Each row comes from the steps of one path. Every step used is in the known rows, and no mark comes twice. Write the path behind each row, first mark first.
In the rows, 100 means zero.
Known rows:
D Z Y E: 101; 102; 147; 100; 83; 68; 121; 126; 86; 116; 94; 88; 104; 111; 97; 70; 102; 48; 120; 125; 84; 76; 104; 102; 94; 186
Y T Z: 118; 128; 150; 124; 46; 95; 98; 103; 86; 55; 88; 68; 57; 116; 80; 139; 108; 93; 112; 97; 133; 67; 87; 83; 72; 124
E Y T: 84; 128; 142; 128; 54; 50; 94; 97; 67; 88; 82; 58; 56; 104; 86; 116; 91; 79; 36; 130; 129; 52; 90; 69; 71; 142
D Z: 74; 64; 154; 114; 80; 63; 133; 106; 114; 56; 74; 81; 101; 123; 128; 59; 119; 54; 113; 146; 100; 64; 114; 72; 118; 174
Q Z Y: 101; 65; 114; 109; 70; 116; 74; 91; 82; 88; 126; 117; 110; 145; 123; 94; 75; 70; 107; 118; 71; 78; 127; 93; 91; 138
T Y C Z P: 85; 137; 121; 62; 71; 99; 121; 117; 78; 87; 54; 120; 87; 40; 149; 100; 126; 91; 71; 146; 101; 64; 100; 87; 107; 80
Z T: 103; 121; 119; 114; 89; 85; 92; 64; 132; 63; 94; 97; 116; 115; 117; 105; 120; 96; 121; 107; 131; 84; 108; 69; 78; 133
D Z Y: 106; 80; 138; 93; 63; 87; 121; 117; 112; 74; 103; 72; 119; 137; 122; 76; 96; 65; 123; 122; 68; 51; 121; 80; 107; 160
P Z Y C: 96; 121; 130; 84; 61; 114; 87; 103; 75; 86; 118; 122; 110; 124; 98; 114; 74; 90; 74; 115; 58; 66; 97; 128; 119; 98
Z T Y: 126; 122; 142; 106; 117; 86; 79; 70; 134; 51; 79; 88; 117; 102; 124; 116; 120; 132; 96; 97; 114; 96; 135; 83; 73; 111
P Z Y T: 90; 106; 136; 113; 69; 113; 84; 103; 65; 93; 116; 79; 91; 117; 61; 100; 89; 98; 65; 129; 82; 67; 100; 90; 81; 138
C Z T: 101; 115; 105; 80; 81; 115; 103; 87; 119; 73; 67; 79; 105; 88; 106; 103; 139; 105; 129; 120; 147; 75; 97; 74; 95; 114
E Y T Z: 121; 132; 138; 125; 33; 85; 100; 124; 73; 71; 70; 58; 52; 109; 93; 137; 99; 99; 92; 93; 147; 54; 83; 85; 70; 128
F Z: 70; 100; 136; 142; 78; 108; 84; 76; 92; 57; 107; 68; 108; 111; 134; 54; 97; 80; 94; 113; 97; 47; 113; 108; 123; 145
C Z P: 71; 118; 106; 80; 76; 108; 131; 115; 88; 89; 55; 121; 89; 57; 158; 67; 136; 67; 96; 148; 118; 63; 100; 64; 107; 125
T Z C Y E: 133; 184; 137; 109; 92; 134; 122; 105; 62; 105; 86; 86; 81; 80; 110; 118; 114; 47; 153; 88; 95; 73; 89; 126; 94; 155
Q Z: 68; 55; 126; 131; 92; 99; 71; 74; 79; 71; 101; 135; 85; 133; 135; 75; 90; 64; 95; 142; 103; 91; 117; 89; 104; 144
C Y Z P: 61; 140; 110; 81; 68; 105; 121; 141; 97; 89; 65; 84; 81; 58; 128; 85; 108; 48; 106; 137; 95; 64; 100; 74; 80; 126
E Y C Z T: 99; 139; 101; 72; 52; 99; 97; 109; 97; 92; 62; 79; 98; 81; 105; 129; 122; 108; 100; 120; 144; 60; 81; 93; 101; 88
T Y E: 110; 125; 164; 106; 128; 60; 96; 94; 90; 96; 73; 104; 79; 87; 104; 98; 109; 80; 80; 109; 107; 98; 119; 117; 87; 154
E Y C Z P: 71; 142; 105; 67; 48; 101; 130; 136; 69; 102; 49; 119; 76; 45; 156; 91; 118; 71; 67; 155; 115; 46; 85; 83; 106; 99
Z P: 73; 125; 120; 111; 88; 85; 127; 89; 104; 76; 83; 137; 95; 82; 164; 67; 112; 60; 86; 135; 98; 73; 112; 58; 92; 145
C Y: 103; 149; 129; 107; 88; 129; 107; 77; 98; 72; 82; 61; 96; 94; 111; 119; 80; 43; 112; 96; 86; 47; 112; 88; 102; 122
F Z P: 58; 119; 114; 134; 73; 110; 107; 99; 89; 74; 95; 110; 113; 72; 171; 35; 104; 72; 87; 135; 89; 54; 110; 76; 105; 142
D Z C: 110; 108; 151; 116; 90; 95; 139; 93; 94; 48; 97; 104; 108; 119; 163; 62; 150; 65; 135; 146; 90; 75; 113; 92; 125; 181
P Z T: 80; 97; 109; 118; 98; 129; 84; 85; 120; 77; 81; 125; 120; 119; 114; 69; 116; 117; 113; 124; 122; 92; 106; 83; 95; 146
Z Y: 121; 110; 131; 96; 79; 96; 96; 85; 104; 75; 122; 90; 112; 132; 121; 109; 90; 70; 106; 94; 76; 62; 121; 91; 99; 144
D Z T: 91; 89; 127; 113; 77; 77; 114; 91; 137; 61; 77; 81; 125; 119; 119; 74; 128; 88; 139; 132; 119; 80; 109; 62; 90; 155

Write each row's path:
111; 145; 116; 116; 94; 167; 97; 79; 63; 76; 105; 97; 102; 101; 143; 108; 96; 50; 142; 118; 65; 67; 117; 106; 107; 131 -> Q Z C Y
99; 155; 138; 111; 105; 105; 110; 97; 76; 115; 77; 81; 81; 76; 89; 106; 89; 32; 114; 101; 94; 70; 96; 114; 88; 154 -> C Y E
119; 137; 147; 106; 123; 67; 88; 90; 102; 98; 74; 102; 98; 84; 95; 101; 121; 105; 99; 104; 116; 110; 113; 106; 67; 147 -> Z T Y E
115; 130; 139; 87; 116; 86; 94; 105; 92; 107; 58; 86; 91; 67; 89; 103; 132; 107; 104; 114; 130; 102; 109; 110; 73; 134 -> C Z T Y E
67; 95; 131; 88; 57; 57; 97; 150; 101; 78; 57; 49; 53; 104; 108; 91; 105; 72; 76; 136; 141; 70; 95; 96; 97; 150 -> E Y Z
107; 127; 137; 94; 80; 77; 62; 82; 92; 66; 99; 117; 104; 102; 106; 137; 92; 119; 77; 116; 89; 97; 111; 111; 91; 70 -> Q Z T Y C
95; 92; 134; 113; 53; 86; 66; 91; 59; 95; 130; 75; 84; 126; 69; 112; 84; 79; 80; 132; 77; 72; 104; 80; 68; 127 -> Q Z Y T
111; 132; 157; 83; 74; 56; 93; 93; 110; 54; 84; 88; 112; 96; 105; 129; 110; 112; 90; 118; 90; 86; 107; 106; 93; 85 -> D Z T Y C
103; 99; 126; 127; 98; 123; 85; 70; 65; 64; 118; 146; 95; 133; 167; 78; 127; 74; 124; 148; 86; 96; 118; 102; 109; 157 -> Q Z C
119; 97; 148; 107; 106; 74; 99; 91; 138; 48; 69; 72; 128; 103; 124; 95; 132; 122; 113; 114; 106; 91; 136; 74; 82; 129 -> D Z T Y
107; 124; 150; 107; 59; 76; 85; 89; 76; 88; 126; 57; 85; 117; 64; 127; 92; 79; 75; 113; 87; 58; 101; 78; 68; 130 -> Z Y T
105; 137; 144; 92; 90; 94; 75; 86; 100; 66; 87; 116; 110; 94; 102; 128; 97; 132; 71; 113; 89; 93; 106; 119; 99; 77 -> P Z T Y C
98; 96; 126; 110; 89; 90; 79; 108; 62; 129; 110; 125; 92; 119; 99; 84; 83; 56; 107; 121; 85; 94; 107; 116; 81; 170 -> Q Z Y E
104; 106; 126; 118; 64; 124; 88; 97; 89; 71; 135; 65; 131; 125; 124; 71; 84; 84; 105; 92; 61; 40; 118; 105; 111; 142 -> F Z Y
87; 77; 104; 123; 86; 102; 63; 73; 107; 74; 99; 125; 113; 126; 121; 87; 104; 98; 124; 131; 120; 103; 111; 73; 76; 132 -> Q Z T
112; 175; 122; 119; 85; 171; 107; 81; 69; 65; 110; 60; 116; 86; 144; 95; 104; 59; 143; 97; 65; 37; 109; 117; 123; 131 -> F Z C Y
116; 151; 131; 106; 85; 139; 135; 98; 83; 65; 90; 65; 114; 96; 140; 96; 116; 45; 151; 123; 69; 45; 111; 97; 117; 149 -> D Z C Y
109; 120; 127; 76; 88; 99; 108; 123; 68; 130; 86; 87; 85; 90; 87; 97; 111; 62; 112; 111; 107; 69; 96; 116; 96; 154 -> C Z Y E
148; 117; 129; 98; 55; 123; 105; 107; 106; 62; 113; 83; 104; 137; 118; 126; 94; 91; 137; 71; 90; 61; 107; 101; 95; 126 -> T Z Y
144; 165; 140; 124; 51; 115; 113; 107; 59; 61; 100; 88; 67; 110; 134; 127; 134; 100; 119; 109; 125; 65; 87; 96; 87; 142 -> E Y T Z C
89; 116; 106; 89; 57; 67; 85; 129; 123; 80; 67; 61; 86; 104; 99; 103; 118; 101; 104; 119; 148; 86; 94; 78; 72; 131 -> E Y Z T
99; 139; 136; 92; 40; 102; 81; 91; 75; 76; 135; 82; 115; 109; 103; 112; 76; 82; 82; 93; 55; 42; 97; 133; 122; 93 -> F Z Y C
100; 163; 132; 109; 117; 150; 109; 104; 53; 119; 85; 107; 92; 85; 107; 87; 105; 51; 123; 118; 80; 79; 95; 131; 102; 168 -> P Z C Y E
84; 116; 113; 135; 78; 112; 75; 71; 117; 59; 107; 72; 128; 105; 120; 71; 111; 109; 123; 102; 115; 67; 109; 89; 92; 128 -> F Z T
116; 102; 120; 67; 66; 131; 110; 110; 93; 89; 90; 68; 105; 110; 113; 107; 110; 79; 116; 114; 95; 50; 109; 97; 112; 120 -> C Z Y
85; 110; 118; 88; 73; 76; 87; 108; 134; 67; 83; 69; 94; 107; 87; 101; 129; 96; 126; 118; 144; 100; 96; 80; 72; 129 -> Y Z T
91; 138; 106; 85; 69; 106; 88; 117; 127; 78; 76; 38; 99; 90; 76; 114; 113; 85; 141; 106; 123; 81; 96; 85; 73; 115 -> C Y Z T
118; 152; 151; 85; 83; 68; 78; 73; 108; 60; 93; 95; 106; 92; 102; 148; 104; 117; 78; 102; 97; 85; 108; 112; 87; 71 -> Z T Y C
111; 104; 135; 109; 124; 122; 80; 85; 121; 56; 73; 113; 124; 107; 120; 97; 116; 143; 90; 114; 106; 102; 132; 96; 86; 117 -> P Z T Y
